What can hang from each mark
k699: k127 k995
k546: k127
k718: k127
k613: k878
k995: k406 k633 k878
k576: k403
k406: k995
k127: k546 k576 k699
k28: k878
k878: k28 k613 k995

Every row comes from one small tree of marks. The marks that hang from a mark follow it in brackets, in the order of their numbers. Every link used is in the known rows. Which tree was each row made from?
Known rows
k718{k127{k546 k576 k699{k995{k878}}}}: [-14  -4   9 -23  28  -6  35 -35 -15  -6   3  -7   4  10 -10  -2  15 -25
   3 -22 -43  14  11]
k718{k127{k576{k403} k699{k995}}}: [ -4  -5   6  -8  15   2  22 -15 -23  -1 -20  -7   1  13  -4   0   5 -15
  15 -13 -30   6  -3]
k699{k127{k546} k995{k406 k878}}: [-26  -8   4  -3 -21 -15  28 -21 -28  -1  22   7   6  12  -7   2  12  -8
   1 -11   8   0   5]
k878{k28 k613 k995{k633}}: [-18  38  -1  12 -29 -10   6  11 -19  30  45   4  -1  20  13  13   7  18
   5 -35 -33  -1  -8]
k127{k546 k576{k403} k699{k995{k406 k633 k878}}}: [-24 -19   4 -22  10  -2  46 -49 -51 -13  74  10   3  30 -14  -2  19  -9
 -11 -20 -11  14   1]
k613{k878{k28 k995{k406 k633}}}: [ -3  49 -12  -6 -10 -13  13  -5 -35  -1  80   0  -2  17   6  12  19  15
   3 -29 -15  -7   3]
k406{k995{k878}}: [ -4   1  -1  -8   0 -12   9  -6 -27   3  23  11   3   2   7   3   7   6
  -1 -16  17   4   4]
k995{k878{k613}}: [ -8  10   1   0  -8  -6   9   1 -13  16   9  10   1   0   6   5   6   9
 -16 -21  -3   3  -7]
k718{k127{k546 k699{k995{k406 k878}}}}: [-14  -3   3 -19  14 -15  35 -27 -30 -14  19  -1   3  17 -10   6  19 -14
   3 -17 -23   7   9]
k699{k995{k406}}: [ -9 -10   1   7 -15 -16   6  -5 -22  -2  14   3   1  15  -1   5   6   0
  11   9   5  -5   3]
k995{k406 k878{k28 k613}}: [-13  26  -4   1 -13 -16  10   2 -25  22  44   8   2  17   7  10  20  17
  -9 -31  -5  -4  -4]
k718{k127{k546 k699}}: [ -4   9   4 -18  25   6  20 -19   3 -15  -7 -12   1   6  -9  -1   6 -15
   7 -16 -34   8   7]
k546{k127{k576{k403} k699{k995{k406}}}}: [ -6 -23   5   1  11  -1  24 -29 -39  -6  49   9   4  37  -2  -3   3 -12
  17  11  -2  -3   4]
k995{k406 k878{k613}}: [ -8  13   0  -2 -15 -13  14  -8 -23  10  28  14   1   9   5  10  13  16
 -12 -20   7  -1  -5]
k613{k878}: [  8  22  -7  -6  10   3   1  -1 -10 -12  13  -5  -1  -3   2   0   4  -3
  -7  -6   1  -4   3]
k878{k28 k995}: [ -5  14  -2  11  -4 -12  -6  10  -7  20  22  -7   0  10   8   7   7   6
  14 -20 -22  -2  -1]
k406{k995{k633 k878{k613}}}: [-17  26   1  -6 -24 -10  23  -4 -39  15  45  22   3  12  11   8   6  18
 -10 -31   6   6  -3]
k546{k127{k576{k403} k699{k995{k406 k633 k878}}}}: [-16 -15   1 -14   5  -2  49 -36 -59  -4  89  23   5  35  -6   0  11  -6
  -6  -6   2   5   2]
k406{k995{k633 k878}}: [-11  13  -2 -15 -11  -8  24  -9 -36   3  49  18   3   5   5   4   7  10
  -8 -21  15   8   3]
k28{k878}: [ -1  -6  -1  -2   8   3  15   8   5   0 -11  -1   1   8   1   0  -3  -9
  -6  -9   2  -5  -3]
k127{k546 k576{k403}}: [ -1 -15   7  -9  21  11  12 -26 -10  -5   8  -4   1   5  -6  -9   4  -5
  -3 -14 -14   6  -4]

Which tree is each row?
[-13  20   1   2 -28 -10  31  -1 -22  14  31  13  -1  26  11  17   4  16
   0 -33 -12  -7 -10] => k28{k878{k613 k995{k406 k633}}}
[ -1  -4   6  -9  23   7  18 -27   1  -3  36   4   3  21  -1  -8  -1 -17
   9   7 -14   2  11] => k546{k127{k576 k699}}
[-17 -20  11  -6  18  -2  15 -37  -4 -10  16 -10   3  25  -9  -8   5 -27
  12   3 -32  10  10] => k127{k546 k576 k699{k995}}
[-14  22  -8 -11  -5  -3  21   3 -23  14  58   8   2   8   0   2  14   6
 -19 -26  -7   5  -1] => k995{k633 k878{k28}}
[-10 -16   8   1  12  -2  18 -24 -13   1  32   3   5  29  -2  -6  -3 -24
  18  16 -18   0  12] => k546{k127{k576 k699{k995}}}
[-27 -10   6 -25   6 -10  45 -54 -35 -13  72   8   4  29 -14  -1  20 -14
  -8 -14 -20  14  11] => k127{k546 k576 k699{k995{k406 k633 k878}}}
[-10 -16   2   7  -1 -10  18 -15 -28  -8  48   8   4  35  -2   2   1 -12
  18  21   2  -6  11] => k546{k127{k699{k995{k406}}}}
[  4  36 -10   1   1 -17  -2  -1 -26   2  53  -8  -2  13   9  12  19  11
  10 -24 -13 -11   5] => k613{k878{k28 k995{k406}}}
[  4  34  -9   4   5  -9  -6   9 -16   7  37 -11  -2   6  10   7  11   4
   7 -25 -21  -7   3] => k613{k878{k28 k995}}
[-28 -12   1 -14   5  -3  35 -27 -30 -11  56   5   4  22 -11  -1   9 -17
 -13 -10 -18  16   6] => k127{k546 k699{k995{k633 k878}}}
[  2 -13   4  -7  26  15  20 -23 -16  -4  35   6   2  23  -2  -8  -2 -12
   5   1  -8   2   0] => k546{k127{k576{k403} k699}}
[  2  34  -7 -11 -13  -9  17 -14 -34 -13  64   6  -3   7   4  13  12  14
   0 -20  -2  -5   2] => k613{k878{k995{k406 k633}}}
[-20  38  -5  -2 -18  -5  20   7 -25  26  52  11   2  15   6   7  14  13
 -20 -38 -17   4  -6] => k995{k633 k878{k28 k613}}
[-11   8   3 -19   0   0  44 -29 -42  -9  24   4   1  24  -8   5  13  -4
  11 -19 -24   6  -2] => k718{k127{k576{k403} k699{k995{k406 k633}}}}
[-20  38  -6  -6 -23 -12  26  -3 -35  20  70  15   2  22   4  11  21  21
 -18 -37  -7   0  -5] => k995{k406 k633 k878{k28 k613}}
[ -6 -17   7 -15  31  15  16 -38  -9 -12  20  -7   1  19 -10 -10   5 -15
   0 -12 -21  12   0] => k127{k546 k576{k403} k699}
[-14  23  -9 -15  -9 -11  26  -7 -32   9  75  12   2  15  -2   7  23  13
 -16 -27   2   1   1] => k995{k406 k633 k878{k28}}
[-21 -16   6 -14   5   3  37 -47 -41 -17  58   4   2  36 -13  -3  11 -11
   3  -8 -19  11   1] => k127{k546 k576{k403} k699{k995{k406 k633}}}
[-18  -2   7  -3  -2 -15  32 -32 -35   9  57  17   5  37   3   3  11  -8
   5  -5 -10  -1   7] => k546{k127{k576 k699{k995{k406 k878{k613}}}}}
[  7 -11   4  -1  16  12  13 -11 -18   5  24   9   3  10   2  -8  -3  -2
   2   0   0  -4  -3] => k546{k127{k576{k403}}}
[-19   2   8   4 -24  -6  14 -14  -5  11 -18   0   5  10  -1  -4   0 -14
  16   0  -6  -2   3] => k699{k127{k576} k995}
[-33   3   9 -14  -2  -4  38 -41 -28   4  51   7   4  31  -6  -2  11 -14
 -12 -24 -37  17   3] => k127{k546 k576 k699{k995{k633 k878{k613}}}}
[-22   4   4  -4 -37  -1  35 -23 -41   4  25  14   4  20  -5   1   7   3
   7 -11   7  -1  -6] => k699{k127{k576{k403}} k995{k406 k633}}
[-15  30  -2   5 -12 -16   5   9 -32  29  36   8   4  19  16   6  13  14
   1 -37  -3   0  -1] => k406{k995{k878{k28 k613}}}
[-17 -17   1 -11  10   5  46 -25 -48   0  74  19   5  27  -5  -4   4 -13
  -9  -7  -6   9   0] => k546{k127{k576{k403} k699{k995{k633 k878}}}}
[-13  21   2   5 -21  -4  26   8 -12  20  17   9  -1  19  11  14  -4   9
  -4 -34 -22  -3 -12] => k28{k878{k613 k995{k633}}}
